Each row comes from the steps of one walk. Every step used is in the known rows, and no mark comes twice. Write the walk behind each row, first mark first.
Known rows:
gufelu-nuzev-bodelu-lapemer: [-27.9 -13.0   2.4 -12.3  -9.6  14.9   0.2 -14.1  26.4   4.5 -12.0  25.1
  14.4 -16.1  -5.4   5.9  15.0  21.7   1.5  -3.4 -23.1  -7.4   5.3  17.4
  15.3  -7.7]
vumo-baviz-nuzev-gufelu: [ 12.0   3.0  -4.5   0.6   7.5  -3.3  -0.4   3.6   9.3  12.9   0.9 -15.5
  16.2 -14.1  15.8  -3.6  10.7  -2.1  -0.1 -36.1  -7.0 -13.9 -12.4  -0.2
  13.5 -12.5]
lapemer-bodelu: [-11.6   7.0   1.8  19.8   9.0  -9.7 -12.9  -5.9  10.9  -6.6  -5.3   5.7
  -3.8   4.1   0.8  -3.8   7.1  10.9  -6.3  14.0 -15.9   9.9  -7.7   1.8
  20.0   5.8]
gelev-baviz-lapemer-bodelu-nuzev-figal-fuzip: [ -1.8   4.4  -6.5  12.2 -16.5  -4.7 -10.5  -5.3  16.8   3.1   2.6  25.4
 -19.6  -9.1  46.8 -26.8   9.7  41.4 -12.4   2.6 -39.9  -4.9 -11.7  14.1
  42.1  -8.8]
vumo-baviz: [  1.1  -6.4  -5.1  15.0   3.8   0.6  -6.4   3.7  -7.2  -1.6   5.4 -17.4
   4.6   6.1   3.5 -14.3   9.6  -1.3  -1.8 -14.3   1.8  -2.0  -4.7  -5.3
   4.7  11.4]
lapemer-bodelu-nuzev: [ -0.3  10.6   4.4  10.7  -0.4 -12.3 -20.6  -8.2  17.2   1.9  -0.2  19.2
  -2.4  -4.6   2.4  -3.8   5.3  10.1   4.9  13.4 -21.9  -1.6  -2.4   6.2
  40.3 -16.5]
figal-lapemer-bodelu: [ 12.5  -3.5   6.9  19.0  -3.3   6.2  -7.1 -11.0  11.1  -4.4  -6.2  -3.3
  -5.2  -4.9   1.2   1.7   5.8  21.9  -9.1  23.4 -16.1  15.6  -8.2   9.5
  25.3   0.6]
baviz-nuzev: [  3.1   9.0   5.5 -17.4  -2.8  -4.9  -5.4   1.8  10.1  11.1  -6.0  10.7
  -1.3  -8.6   2.0   6.1   1.3   0.9   6.9  -8.2   0.0 -10.4  -3.9   2.5
   1.5  -5.7]
ribit-gelev-baviz-lapemer-bodelu: [-13.6   5.4 -11.1  28.2  -6.6  -8.5 -17.3  -1.8  -9.1  -5.9   2.3  15.2
  -3.9   1.7  15.7 -32.7  24.6  31.2  -2.3  10.6 -23.9   3.5 -25.3   8.7
  40.8   3.4]
gufelu-nuzev-figal-lapemer: [ -0.8 -10.9   2.0 -11.7 -21.2  11.3  -4.3 -18.9  21.2  -2.4   5.9  16.8
   5.6 -28.6   3.7  -7.5   4.0  26.0  -2.3  -4.0 -14.2  11.2   5.8  19.6
  -5.1   2.8]
ribit-gelev-baviz-lapemer: [ -5.4  -1.0 -11.7   6.7 -16.5  -0.9  -5.0   5.5 -19.6   0.6   8.2  10.6
   2.2  -3.1  16.6 -27.5  18.2  19.3   2.9  -2.1  -4.9  -5.3 -18.4   7.4
  20.4   0.1]
gelev-baviz: [  5.1   0.8  -2.1   5.1   3.8  -8.3  -7.4   5.7  -6.4  -1.6  -0.2  -9.0
   3.5   2.3  17.9 -19.1   3.6   2.7  -6.2 -10.1  -1.3   1.3  -0.5  -2.1
   6.1  -2.4]
ribit-gelev-baviz-lapemer-bodelu-nuzev-figal-fuzip: [ -2.7   8.6 -11.7  19.4 -19.1  -1.2 -18.1  -4.8   4.8   4.6   2.3  42.0
 -21.3 -16.4  48.2 -36.7  15.3  50.7  -1.2  13.0 -32.9   1.7 -16.5  15.7
  46.2  -7.1]
gelev-baviz-lapemer: [ -5.9  -5.2  -7.6  -1.1 -13.5  -4.9   1.8   4.0  -9.7  -1.9   7.6  -4.6
  -1.8   5.5  16.1 -17.2  12.9  11.5  -7.2 -12.3  -8.0 -11.0 -14.5   6.4
  15.2  -4.5]
ribit-gelev-baviz-nuzev-figal-lapemer-bodelu: [ 14.1  13.5  -4.9  10.9  -9.9  -8.1 -18.5  -9.9  13.6   2.5  -3.5  28.2
  -7.8 -26.7  36.4 -35.6  17.8  40.6  -1.7   4.9 -19.3  18.2 -11.2  13.7
  33.9  -1.3]
figal-nuzev-bodelu: [ -3.4   1.1  -3.9   2.6 -18.6   5.8 -12.8  -4.8  12.9  11.0 -10.0  25.1
  22.0   7.0   2.3   5.3   1.7  38.0   8.2   3.1  -6.7   3.1   8.7   5.4
  -2.8   4.2]
ribit-gelev-baviz: [  4.8   6.3  -9.0  12.5   2.6  -5.0 -13.9   6.4 -21.2   1.3   2.4   5.4
   4.3  -5.1  20.8 -28.5   8.8  13.3   4.6  -1.5   1.0   7.4  -4.3  -2.1
  10.8   2.0]
fuzip-figal-lapemer: [  9.6  -6.6   4.1 -11.8 -17.4  -4.2   9.9 -19.5 -11.2   4.0   8.5 -17.5
   0.8  -8.4   8.1   1.3 -13.9  11.7  -5.8  25.4   2.1  -9.6  -5.7   2.9
   8.8  -6.8]
fuzip-figal-lapemer-bodelu: [  2.9   2.4   4.1  10.2  -8.9 -12.2  -3.6 -24.4  -1.5  -3.5   4.4 -15.0
  -5.3  -2.5   6.7  -2.4  -7.6  23.9 -11.6  38.2 -15.5  -2.4 -11.0   2.7
  29.4  -1.7]
nuzev-baviz-gelev: [  4.5   8.5 -10.3   4.7   4.1   2.2  -7.7   1.1 -11.9 -13.1   1.0  -1.1
  10.0  -8.9  22.0 -15.1   4.0  17.4   0.0 -31.3   3.4 -10.1  -2.7  -2.6
  16.5  -7.8]
gufelu-nuzev-baviz-lapemer-bodelu: [-39.1   6.3   2.1   4.7 -13.5   8.9 -23.0 -25.6   9.0 -15.7   1.7  14.4
   8.3   2.4   2.8  -6.6  18.2  40.5 -11.9  -8.8 -45.3  -9.8 -17.1  14.2
  26.0  -3.2]
gufelu-nuzev-baviz-lapemer: [-28.6  -1.8   0.1 -16.2 -20.9  17.8 -10.5 -19.5  -0.1 -10.2   6.9   9.6
  14.0  -2.4   1.0  -3.6  11.2  31.3  -4.1 -21.4 -28.0 -18.2  -9.7  12.5
   5.5  -7.1]
fuzip-figal-nuzev-baviz: [ -6.9   7.5  -8.6 -13.2 -21.0 -10.1 -12.7 -29.0 -10.8  -0.2   0.0  -6.8
  19.0  11.4  18.3  -7.3 -14.8  34.7  -1.8   3.9  -9.1 -16.3  -0.7  -1.2
  -2.4  -9.1]
baviz-lapemer: [-10.7  -5.6  -3.4  -5.5 -15.3   6.1   8.6  -0.4   0.0  -0.1   5.2   2.5
  -4.5   1.3  -3.5   0.5   9.6   6.4  -0.8  -1.8  -6.6 -11.8 -15.2   7.5
  10.5  -0.4]
lapemer-bodelu-nuzev-figal-fuzip: [  4.4  11.0  -2.5  12.6  -3.6   0.5 -12.1  -9.4  25.5   3.8  -3.1  32.8
 -15.0 -13.9  32.7  -8.7  -3.7  30.1  -3.3  15.5 -30.4   7.4   3.0   8.1
  26.1  -7.6]

Write each row's walk:
[ -1.2  15.6   4.8   8.5   0.8  -0.3 -21.6 -20.7   9.8  -6.3  -1.4  14.8
   5.5   2.5  20.6 -13.0   1.4  22.0  -4.2  -6.6 -30.6  -3.9  -0.1   3.1
  39.1 -28.8]  lapemer-bodelu-nuzev-baviz
[  8.5   8.5  -0.4 -12.3   2.7  -3.4   5.0   0.9  14.1  15.4  -5.0  -0.6
  12.1 -20.3  13.0  12.1   2.6   0.0   3.3 -19.4  -9.3 -12.7  -8.2   4.1
   4.2 -23.9]  baviz-nuzev-gufelu
[ -7.6   1.3  -7.4 -11.6 -21.4 -20.8  -9.5 -17.0  -2.1  10.0  -0.5   0.7
  14.5   5.9   3.7  -1.6 -12.2  21.6   6.3  24.6  -1.8 -13.5  -5.8   2.6
   0.0   1.9]  fuzip-figal-nuzev
[-25.5   4.8   5.9  -5.9  -5.7   9.6 -17.9 -10.0  11.5   5.4   0.0  25.0
  24.4  -8.3  -5.1   5.2   5.8  30.5  -0.4  -9.7 -18.4  -4.1   8.9   6.8
  -4.9   5.5]  gufelu-nuzev-bodelu
[ -1.3  10.7 -18.3  -8.6 -18.2 -19.4 -17.4 -15.6 -12.3  -5.1   0.7  -1.4
  23.0  -1.4  27.1 -17.1  -8.3  39.1   8.0 -10.0  -1.9 -22.9  -8.4  -0.7
  17.6  -4.8]  fuzip-figal-nuzev-baviz-gelev
[  9.8   6.0   7.5  -2.8 -16.6 -17.5 -10.0 -27.8   7.1   6.1   9.4   0.0
  -1.9 -10.3  11.0  -2.8  -8.1  21.6  -0.9  37.1 -22.3 -12.2  -8.3   9.1
  49.0 -22.9]  fuzip-figal-lapemer-bodelu-nuzev
[ -6.3   6.2  -1.3   6.7 -12.1 -16.1 -16.3  -5.8   9.2   0.8   6.4  12.3
  -2.3   0.9  19.2 -22.0  17.7  21.7  -0.7  -0.6 -29.6 -13.1 -16.6  11.6
  54.8 -21.2]  gelev-baviz-lapemer-bodelu-nuzev
[ -6.5  11.2  -6.8  16.0 -15.0 -12.4 -23.3  -4.9  -2.5   1.9   6.0  28.9
  -1.2  -7.6  18.7 -31.8  21.9  28.5   7.3  12.1 -29.5  -7.9 -23.8  14.4
  59.3 -18.9]  ribit-gelev-baviz-lapemer-bodelu-nuzev
[  4.8  10.7   0.2  16.0   7.5  -9.9 -11.9 -10.2  22.2   6.3  -0.9   6.3
  10.9 -14.9  14.3   0.8   4.6  11.4   1.6  -0.3 -31.0  -3.1  -7.2   9.8
  43.1 -36.6]  lapemer-bodelu-nuzev-gufelu
[  5.2  -5.3  -0.8  18.8  -8.3   2.8  -0.1 -17.1  23.4  -9.6  -1.7  11.1
 -12.5 -13.0  15.3 -13.3   7.1  24.4 -10.8  12.6 -18.6  21.7  -1.5  13.2
  21.6   1.0]  nuzev-figal-lapemer-bodelu
[ 12.9   7.6   0.6   3.7  -9.9 -12.2 -12.5 -11.1  23.5   1.2  -3.5  12.5
  -8.6 -18.5  35.1 -25.5  12.4  29.6 -10.2  -7.8 -20.5  13.2  -7.5  12.0
  29.5  -6.0]  gelev-baviz-nuzev-figal-lapemer-bodelu
[-19.0   5.2  -4.9   2.4 -18.7 -10.6  -5.3 -15.2  31.8  -2.5   8.6  36.8
 -10.7 -12.6  13.2 -18.3  13.5  20.1   2.1   0.0 -34.3  -5.1 -10.1  18.6
  44.1 -17.0]  baviz-lapemer-bodelu-nuzev-figal
[ 14.1  13.6  -8.3  -9.8  -4.3  -3.1 -14.4  -0.9  -3.1  -5.1   3.9  13.3
  12.9 -16.0  27.2 -15.5   2.3  15.4  11.4 -33.2  -3.6 -20.2   1.3   2.3
  35.8 -29.1]  bodelu-nuzev-baviz-gelev
[ -3.6   3.0 -10.8  -5.3 -14.7 -19.7  -1.7 -17.6   1.2  13.5  -1.3 -12.3
  25.7  -4.1  12.8   5.6 -13.0  20.3   4.0  11.4 -11.4 -14.7  -8.2   5.5
   3.3 -16.8]  fuzip-figal-nuzev-gufelu
[ -4.6  10.6   6.4 -16.8  -2.4   2.0  -4.1   0.7  15.2  14.2  -4.6  23.5
  12.2  -7.3   6.8   8.9   2.5  17.3   3.6 -17.0  -5.4 -11.2   3.2  -0.3
   3.7  -5.3]  baviz-nuzev-bodelu
[ 27.3   0.5   5.3  14.2  -4.3   5.5  -3.9 -16.1  21.4   9.5  -3.7  -1.9
   7.0 -23.7  15.4   5.8   3.2  18.7   0.7  11.5 -29.5   2.6  -7.4  16.9
  46.9 -40.1]  figal-lapemer-bodelu-nuzev-gufelu
[  9.4   8.7   8.0  -4.3 -15.5  -4.6 -12.3 -40.4  -2.5  -3.6   7.5  -5.7
   6.6  -5.6  26.6  -8.9 -13.2  33.1  -9.0  18.3 -29.4 -14.6  -6.4   5.5
  47.4 -33.4]  fuzip-figal-lapemer-bodelu-nuzev-baviz
[-16.7   2.2  -4.7  19.9  -4.9 -12.6  -9.1  -2.0   0.6  -5.7   2.5  -0.2
  -6.3   8.6  14.6 -21.4  20.1  21.3 -11.6  -0.3 -23.4  -2.8 -21.6   6.1
  37.6   0.2]  gelev-baviz-lapemer-bodelu
[ 10.1   1.6  -0.1  13.8  -5.5  -3.6  -9.9 -13.1  25.7  -2.4   1.1   5.5
  -9.5 -15.9  20.7 -20.7  15.6  23.0  -6.8 -11.7 -20.0   9.7 -12.8   9.6
  28.4   9.1]  vumo-baviz-nuzev-figal-lapemer-bodelu
[  6.1  19.4  -6.9  12.2   3.6 -10.5 -27.4  -8.7   6.5 -12.4   0.4  16.0
   9.6 -12.0  26.7 -19.9   9.1  25.9   4.7 -21.7 -23.0 -12.8  -5.9   2.5
  56.8 -21.8]  lapemer-bodelu-nuzev-baviz-gelev
[  6.9   6.4   7.4  -1.6 -13.2  -4.2  -3.6 -14.8  32.1   1.8  -6.1  22.4
 -12.4 -24.0  17.4  -7.2   9.2  22.9  -4.4   2.4 -18.3  12.8  -7.1  15.0
  23.5  -5.4]  baviz-nuzev-figal-lapemer-bodelu
[-24.1   2.1  -3.2 -12.0  -9.2  -3.6 -10.7 -12.9  18.8  -4.6   5.6  24.7
   6.8 -21.1   3.1 -11.4   5.5  16.9   2.4 -12.6 -16.3   5.6   6.4  11.6
  -9.4   5.1]  gufelu-nuzev-figal
[ 23.1   3.5   8.4   7.2 -11.3  14.7 -13.6 -26.5   8.9  -4.1  -4.0   2.8
   4.1  -5.5  22.2  -4.3   1.2  30.7  -5.3   6.1 -31.1   2.9  -1.1  10.7
  43.0 -31.8]  figal-lapemer-bodelu-nuzev-baviz
[  9.3   7.0 -14.8   2.6 -12.9  -1.2 -20.4  -1.6   1.7  -6.3 -10.0   9.8
  19.1  -1.0  20.5 -11.9   6.6  34.8  12.6 -24.3  -0.9  -6.8  -3.0   4.2
  14.7  -3.9]  figal-nuzev-baviz-gelev
[ 20.8  -1.5   2.1 -20.6 -18.7   5.5   8.2  -8.1  24.3   7.9  -1.0  16.8
  -8.1 -26.6  17.5  -3.8   2.1  14.1   1.0  -9.1  -3.7   4.1  -1.0  12.4
   2.2  -7.9]  baviz-nuzev-figal-lapemer
[ -5.6  -6.6   4.1 -23.3  -7.0   7.3  12.3  -3.6  30.7  14.8 -19.4  24.4
   2.3 -16.1   7.2  10.1  12.9  11.0   3.7 -12.2 -10.5 -15.3  -0.7  10.8
  20.0 -16.4]  baviz-nuzev-bodelu-lapemer
[ 12.5   3.2  -2.1  -8.2 -10.4   7.3  -0.2  -4.1  12.5  10.1  -0.7  26.8
 -14.1 -17.4  31.5  -6.2 -10.4  19.7   0.1   4.3 -13.7  -3.1  10.6   5.9
   6.1 -10.6]  bodelu-nuzev-figal-fuzip
[ 22.5   0.1  11.2   7.1 -11.6   1.6 -13.2 -14.0  17.8   3.9  -2.6  10.4
  -5.8 -12.3   6.0   0.4   2.3  19.0   2.4  23.5 -22.7   4.7  -4.9  14.4
  44.1 -20.8]  figal-lapemer-bodelu-nuzev
